(in the rows, 128 means zero)
Known rows, with every step that occurs
bomi pelesu seros: [138 152  97 137 164 103 143 144 140 148 122 139 128 121 142 121 122 147
 156 147 127 154 175 143 139 102 135 132 139  98 131 142  78 147 126 170
 143 154 171 121 117 104 125 156 129 127 152 128 104 136 131]
pelesu seros: [126 130 125 146 146 140 114 138 139 149 131 136 128 131 136 122 127 142
 133 155 127 150 162 139 142 122 139 132 137 128 143 141 109 126 146 176
 129 145 170 125 129 126 125 134 132 150 147 136 123 124 128]
fisag lurap pelesu seros: [107 145 114 157 148 149 140 162 161 164 175 172 128 145 126 114 128 159
 139 173 109 162 238 139 122 100 128 139 138 133 158 147 106 165 152 175
 130 128 174 119 123 125 132 191 133 141 110 151 142 151 139]
bomi segu lurap pelesu seros: [134 128  86 168 149 141 148 163 153 151 158 116 158 130 145 100 149 173
 157 178  77 168 243 159 136  70 127 129 112 141 169 148 108 138 145 156
 103 153 185 135 139 123 114 148 116 177 154 122 114 122 139]
sele lurap: [127 117  85 121 119 126 152 141 131 162 129 125 134 114 116 129 124 120
 129 122 128 118 130 136 120 131 142 115 127 122 132 127 159 136 125 124
  90 138 139 132 118 110 124 133 130 122 126 105 123 129 148]
bizini seros fisag lurap: [ 81 144 142 160 128 149 158 128 149 155 151 162 120 110 102 139 156 153
 135  99 134 125 151 129 112 107 105  97 134 148 162 103 128 153 148 143
 173 142 121 128  83 121 125 164 109 144 137 121 159 181 133]
bizini seros segu bomi pelesu: [133 148  80 126 150  91 157 113 156 133 150 106 141  83 168 130 175 130
 173 103 170  73 133 133 132  93 104 120 119  95 135 105  73 135 123 143
 139 128 118 155  88 126 116 159 102 142 188 152  99 153 123]
seros segu: [132 117 102 132 140 102 128 117 131 120 121 142 135 102 122 133 148  98
 143 128 135  93  98 126 130 117 112 134 102 115 117 126 114 117 132 124
 115 112 110 146 116 129 126 132 120 125 161 132 142 120 136]
bomi pelesu seros fisag: [116 144 102 153 165 100 160 156 152 159 120 157 124 124 110 130 120 163
 169 130 130 138 182 138 131 114 122 118 136 138 124 115  92 139 133 137
 142 159 170 117  96 124 127 152 108 130 170 119 109 144 147]
bomi segu: [132 140 121 129 131 130 146 147 128 131 133 131 120 108 146 121 165 123
 155 138  98 136 142 147 134 114 112 125 114 131 150 119 141 117 142 123
 125 122 148 137 131 138 115 116 115 148 138 101 126 103 145]
lurap pelesu seros sele bomi: [ 86 142 104 136 149 154 135 165 138 161 129 142 139 135  76  87 139 169
 153 183 111 189 236 132 103 162 131 130 143 173 161 115  74 149 146 135
 103 185 181 144 134 133 124 151 126 101 148 156 105  84 118]
seros fisag lurap pelesu: [ 94 136 118 158 140 133 159 151 157 155 159 189 124 144  73 132 124 159
 140 132 131 112 204 127 108 107 105 131 136 169 139 123 130 151 146 103
 141 117 133 109  92 145 131 182 105 128 112 146 150 170 150]
bizini seros fisag lurap pelesu bomi: [ 67 156 124 184 127 132 142 150 141 158 157 211 126 134  91 136 148 190
 138 113 146 134 216 115  77 111  91  91 116 162 165 106 103 165 165 139
 163 174 136 130  70 134 116 157  99 144 134 143 158 191 142]
bizini seros pelesu bomi: [124 179 112 149 117 132 122 118 121 141 126 139 141 123 128 126 176 191
 140 105 155 151 150 107 113 123 116  97 135 126 159 133  86 147 129 162
 164 202 143 147 111 124 112 107 119 155 154 151 167 181 121]
bizini seros fisag lurap pelesu: [ 76 154 119 163 136 154 167 156 160 165 173 182 116 133 101 135 154 160
 143 121 143 128 227 129 125 100 103 108 137 161 170 123 121 162 147 127
 160 145 129 115  83 131 128 185  98 142 132 134 164 193 136]
lurap pelesu seros segu bomi: [128 115  80 126 159 100 137 131 178 147 160 140 142 117 158 119 155 147
 169 167 147  81 196 131 132 132 127 150 115 132 132 144  95 138 139 155
  93 120 157 129 111 168 133 164 110 154 188 191 105 122 142]
sele lurap pelesu: [115 131  63 126 121 128 155 166 147 171 140 139 134 145 116 125 123 124
 132 145 140 114 206 128 132 147 144 135 129 129 140 140 160 146 125  98
  78 138 137 137 121 117 133 152 125 124 126 131 134 145 151]
fisag lurap: [119 130 135 141 131 139 140 124 142 135 148 138 131 122 115 131 124 140
 126 126 115 134 133 127 105  96 118 127 131 123 138 140 140 144 145 152
 151 114 129 117 120 113 128 162 126 120  92 125 133 128 142]
lurap pelesu seros: [116 143  98 150 150 141 129 164 152 157 153 157 128 152 135 111 131 152
 139 171 138 145 231 135 151 139 136 141 133 139 148 145 105 146 138 151
 119 141 169 116 134 136 133 154 130 147 155 149 127 147 129]
lurap pelesu seros fisag bomi: [ 95 125 106 143 156 147 125 154 157 174 154 205 136 156 106 118 120 185
 150 145 115 127 217 124 123 136 133 155 105 169 144 148 102 144 152 141
 112 136 160 146 132 152 109 160  89 154 173 168 141 173 149]
lurap pelesu seros sele: [117 136 106 124 138 133 136 157 164 148 143 132 139 154 101  99 129 170
 142 179 106 166 215 131 104 153 130 134 131 170 157 133  88 165 132 132
 110 173 148 130 132 125 126 154 129 122 156 144 122 138 116]
segu bomi: [143 114 126 118 125 123 128 108 157 134 156  99 138 113 154 128 141 154
 138 118 132  96 115 126 110 128 131 124 119 120 121 123 128 140 122 129
 125 129 132 125 124 154 132 131 112 143 126 166  88 131 131]
bomi pelesu: [144 158  97 126 144  98 159 143 141 132 117 124 132 125 129 130 122 121
 141 129 136 128 149 138 117 104 119 118 131 111 118 125 109 134 119 135
 145 129 130 117 121 109 125 139 124 108 129 116 106 136 135]
bizini seros fisag bomi: [ 82 128 131 139 131 144 125 124 125 151 150 172 129 125 120 131 146 166
 142  83 125 104 126 119 132 136 119 114 108 151 155 121 117 139 141 140
 141 134 108 158 114 132  95 139  83 145 172 141 148 187 127]
fisag lurap pelesu bomi segu: [110 149 119 176 136 113 147 156 136 139 157 180 129 127 114 122 171 165
 154 151  95 160 216 136  63  94  95 106  98 139 172 132 124 146 167 145
 144 140 165 134 106 132 113 144 115 150 113 125 125 126 166]

Rows
[131 118  93 147 143 141 166 162 180 145 153 102 160 127 116  87 157 187
 171 181  51 179 231 154  99  87 120 115 102 172 171 133  97 148 140 142
 103 175 172 140 141 132 112 143 110 158 160 114 120 123 132] -> bomi segu lurap pelesu seros sele
[147 106 116 156 132 134 164 130 141 122 140  85 162 100 140 114 157 143
 148 135  82 131 141 143 116  59 116 108 104 133 142 126 129 116 139 138
 117 135 148 150 132 131 110 117 109 168 134  96 115 114 132] -> bomi segu lurap
[114 109 102 162 142 149 169 151 155 147 162 154 169 130  98 112 151 186
 163 124  67 100 193 136 100  75 110 124  81 174 148 135 130 126 150 106
 100 120 138 157 136 147  98 131  67 165 153 129 136 159 151] -> seros fisag bomi segu lurap pelesu
[128 107  85 140 143 111 143 126 160 115 141 120 169 115 108 123 127 128
 144 148 128  88 166 132 113  68 108 140 101 141 122 141 102 128 132 117
  96 115 116 155 120 136 136 148 107 142 152 144 134 129 122] -> seros segu lurap pelesu
[126 127  45 105 144 110 155 151 152 187 129 134 147 118 102  98 134 185
 159 137  91 150 156 133  67 140 141 130 115 117 145 138 104 160 122 169
  88 163 142 161 130  85  86 151 109 109 147 117  98 137 138] -> fisag bomi pelesu seros sele lurap
[158 146 102 166 127 126 164 123 135 129 127 100 181 100 125 112 184 211
 161 123  76 157 140 133  79  61 110  84 103 129 150 144 110 142 132 143
 138 180 162 151 134 131  91  94 102 181 127 126 134 127 150] -> seros pelesu bomi segu lurap
[100 147 116 166 127 117 134 138 133 142 149 180 137 145  98 124 127 185
 126 141 130 149 197 124  60  93 110 113 114 134 152 135 109 156 156 151
 135 146 152 119 108 124 128 152 124 134  95 148 137 143 144] -> fisag lurap pelesu bomi
[110 151 116 153 139 139 142 145 157 145 168 163 127 145 105 124 128 135
 129 151 116 126 199 130 111  98 121 142 133 134 148 151 134 161 144 129
 133 111 139 117 113 127 131 181 126 132  88 151 152 158 139] -> fisag lurap pelesu
[ 86 121  62 143 142 139 164 182 166 197 138 177 132 132  91 122 123 162
 158 153 140 121 234 138 141 156 139 127 128 163 144 127 158 153 142 121
  75 156 169 116  94 128 137 158 103 138 166 133 139 157 164] -> sele lurap pelesu seros fisag
[110 149  96 122 155 115 162 142 118 148  94 106 142 108  70 103 144 145
 157 136 115 162 148 129  63 134 121 121 142 139 137  99  56 138 113 110
 140 174 150 150 127 112 121 138 113  80 125 116  89  81 117] -> seros sele bomi pelesu
[109 137 118 135 140 143 149 153 179 153 164 146 136 141  91 102 135 181
 145 176  91 168 234 132  76 121 125 139 133 156 167 144  97 177 140 162
 124 157 157 115 118 129 127 185 128 114 121 152 140 140 131] -> fisag lurap pelesu seros sele
[110 131 108 138 130 118 132 125 122 124 131 132 125 103 137 128 174 114
 148 121 157 104 124 120 158 115 108 113 113 119 140 116 112 117 135 141
 139 124 101 153  97 120 113 136 114 140 184 128 149 144 121] -> bizini seros segu
[140 158 107 184 127 136 151 123 137 142 139 105 171  93 143 113 210 215
 162 114  97 156 160 132 104  60 107  68 101 128 169 143  87 139 140 157
 156 201 152 162 124 114  89  98 101 198 156 123 151 154 118] -> bizini seros pelesu bomi segu lurap
[118 149 103 157 121 119 145 162 128 132 129 169 133 138 137 118 162 164
 156 152 100 150 206 137  95 130 106 102  91 135 159 118 119 134 153 121
 113 151 170 142 126 147 113 107 116 152 137 132 123 121 148] -> lurap pelesu bomi segu
[135 125 123 126 136 142 132 136 120 135 155 134 134 117 147 117 164 147
 148 120  60 136 128 140 114 112 122 142  90 127 146 135 144 117 149 150
 116 105 138 168 152 132  85 108  99 158 145 125 124 119 144] -> fisag bomi segu
[143 114  77 156 169  90 155 128 156 133 121 106 170  88 126 121 135 143
 175 152 128 117 143 149 113  35 119 119 107  99 114 140  66 124 137 167
 111 140 160 144 115 100 117 161 115 141 175 119 104 134 132] -> bomi pelesu seros segu lurap
[ 94 149  94 148 145 161 149 183 138 163 139 137 135 129  92  84 183 165
 182 192  75 196 252 149 110 148 119 125 129 176 183 100  82 137 150 128
 105 180 210 151 142 139 114 132 108 121 158 135 111  63 137] -> lurap pelesu seros sele bomi segu
[116 138 111 143 157 106 144 135 138 149 126 175 137 126 104 130 117 157
 157  90 113  96 135 123 107 111 117 127 112 131 114 132 101 134 128 121
 146 121 126 145 115 132 103 144  87 123 155 125 114 160 144] -> seros fisag bomi pelesu
[150 132  90 114 154  90 154 127 186 148 143  93 148 112 135 108 146 193
 179 147 116 134 151 134  76 141 126 120 128 119 134 122  65 158 111 153
 132 177 153 123 118 136 119 156 113 118 153 155  63 131 123] -> segu bomi pelesu seros sele
[141 164 107 158 137 129 143 132 123 136 128 132 142 106 124 114 198 191
 163 121  95 155 139 128  92 124 103 103 108 132 150 136 123 135 142 135
 142 173 163 157 127 134  92  93 110 163 135 123 154 122 160] -> seros pelesu bomi segu
[131 121  89 165 155 152 141 146 157 156 180 133 168 133 152  99 140 184
 164 161  57 155 230 146 122  67 132 141  88 139 162 159 101 133 162 173
  97 139 187 153 156 128  93 140 100 191 157 144 122 137 133] -> fisag bomi segu lurap pelesu seros
[112 148  70 157 190 101 149 142 124 155 108 142 143  93 101 119 161 127
 185 161 137 145 165 142 128  95 121 137 136 113 122 122  48 110 147 164
 122 144 191 160 123 111 123 154 112 116 175 126  95  75 143] -> sele bomi pelesu seros segu
[133 124 103 142 133 136 153 141 151 132 154 111 169 143 123 117 119 145
 129 150 122 115 189 132 118  72 125 129 122 143 127 143 113 139 128 114
 106 145 129 124 137 132 133 150 127 157 124 142 126 144 110] -> segu lurap pelesu
[111 131  55 126 108 113 168 170 143 167 123 135 138 121  92  98 175 176
 161 155  81 158 208 132  50 156 109  88  78 152 172 108 145 169 133 108
  81 184 152 164 113 116 103 107 108 122 143 102 117 112 157] -> seros sele lurap pelesu bomi segu
[100 112 135 152 143 132 130 146 144 153 129 156 123 125 116 126 131 165
 146 134 125 134 155 134 129 147 132 118 131 156 131 118 126 127 145 145
 125 155 160 120 111 140 130 138 116 148 171 131 122 138 142] -> pelesu seros fisag
[117 134  96 173 146 156 174 162 125 154 153 115 171 113 103  99 151 156
 165 159  84 163 225 145 119  73 118 118 123 156 149 120 100 116 148 116
 100 143 183 156 146 137 122 133 108 157 122 116 108  85 134] -> sele bomi segu lurap pelesu
[140 157 110 148 125 116 125 111 121 130 121 146 149 124  99 125 158 187
 139 119 133 146 129 114  88 131 121 106 120 123 132 149  98 148 133 135
 145 176 148 144 126 130 116 105 124 146 127 151 154 141 138] -> seros pelesu bomi
[ 87 143 118 151 155 160 135 160 147 169 150 153 137 127  55  94 145 183
 155 184  98 192 246 133  78 129 122 133 150 166 178 115  74 164 154 161
 122 173 178 130 131 124 126 182 126 108 107 156 115  87 134] -> fisag lurap pelesu seros sele bomi
[100 116  55 123  98 103 152 155 141 162 120 151 146 134  80 107 142 177
 142 144 126 151 184 116  40 173 122  94  98 149 149 118 128 175 126 109
  77 191 135 143 104 111 114 115 122 100 126 129 120 134 141] -> seros sele lurap pelesu bomi
[127 109  76 166 131  92 135 115 137 116 129 142 174 115 104 119 134 165
 154 150 136 103 171 126  62  63 102 109  81 131 127 133  81 131 144 133
 100 156 140 158 112 132 118 120 102 146 164 148 120 138 132] -> seros segu lurap pelesu bomi
[ 91 137 130 147 123 144 146 133 131 146 130 150 117 125 117 132 149 154
 141 101 151 114 143 129 149 131 114 102 136 154 152  98 123 143 138 116
 153 152 117 130  90 136 118 133 102 139 169 121 153 178 133] -> bizini seros fisag
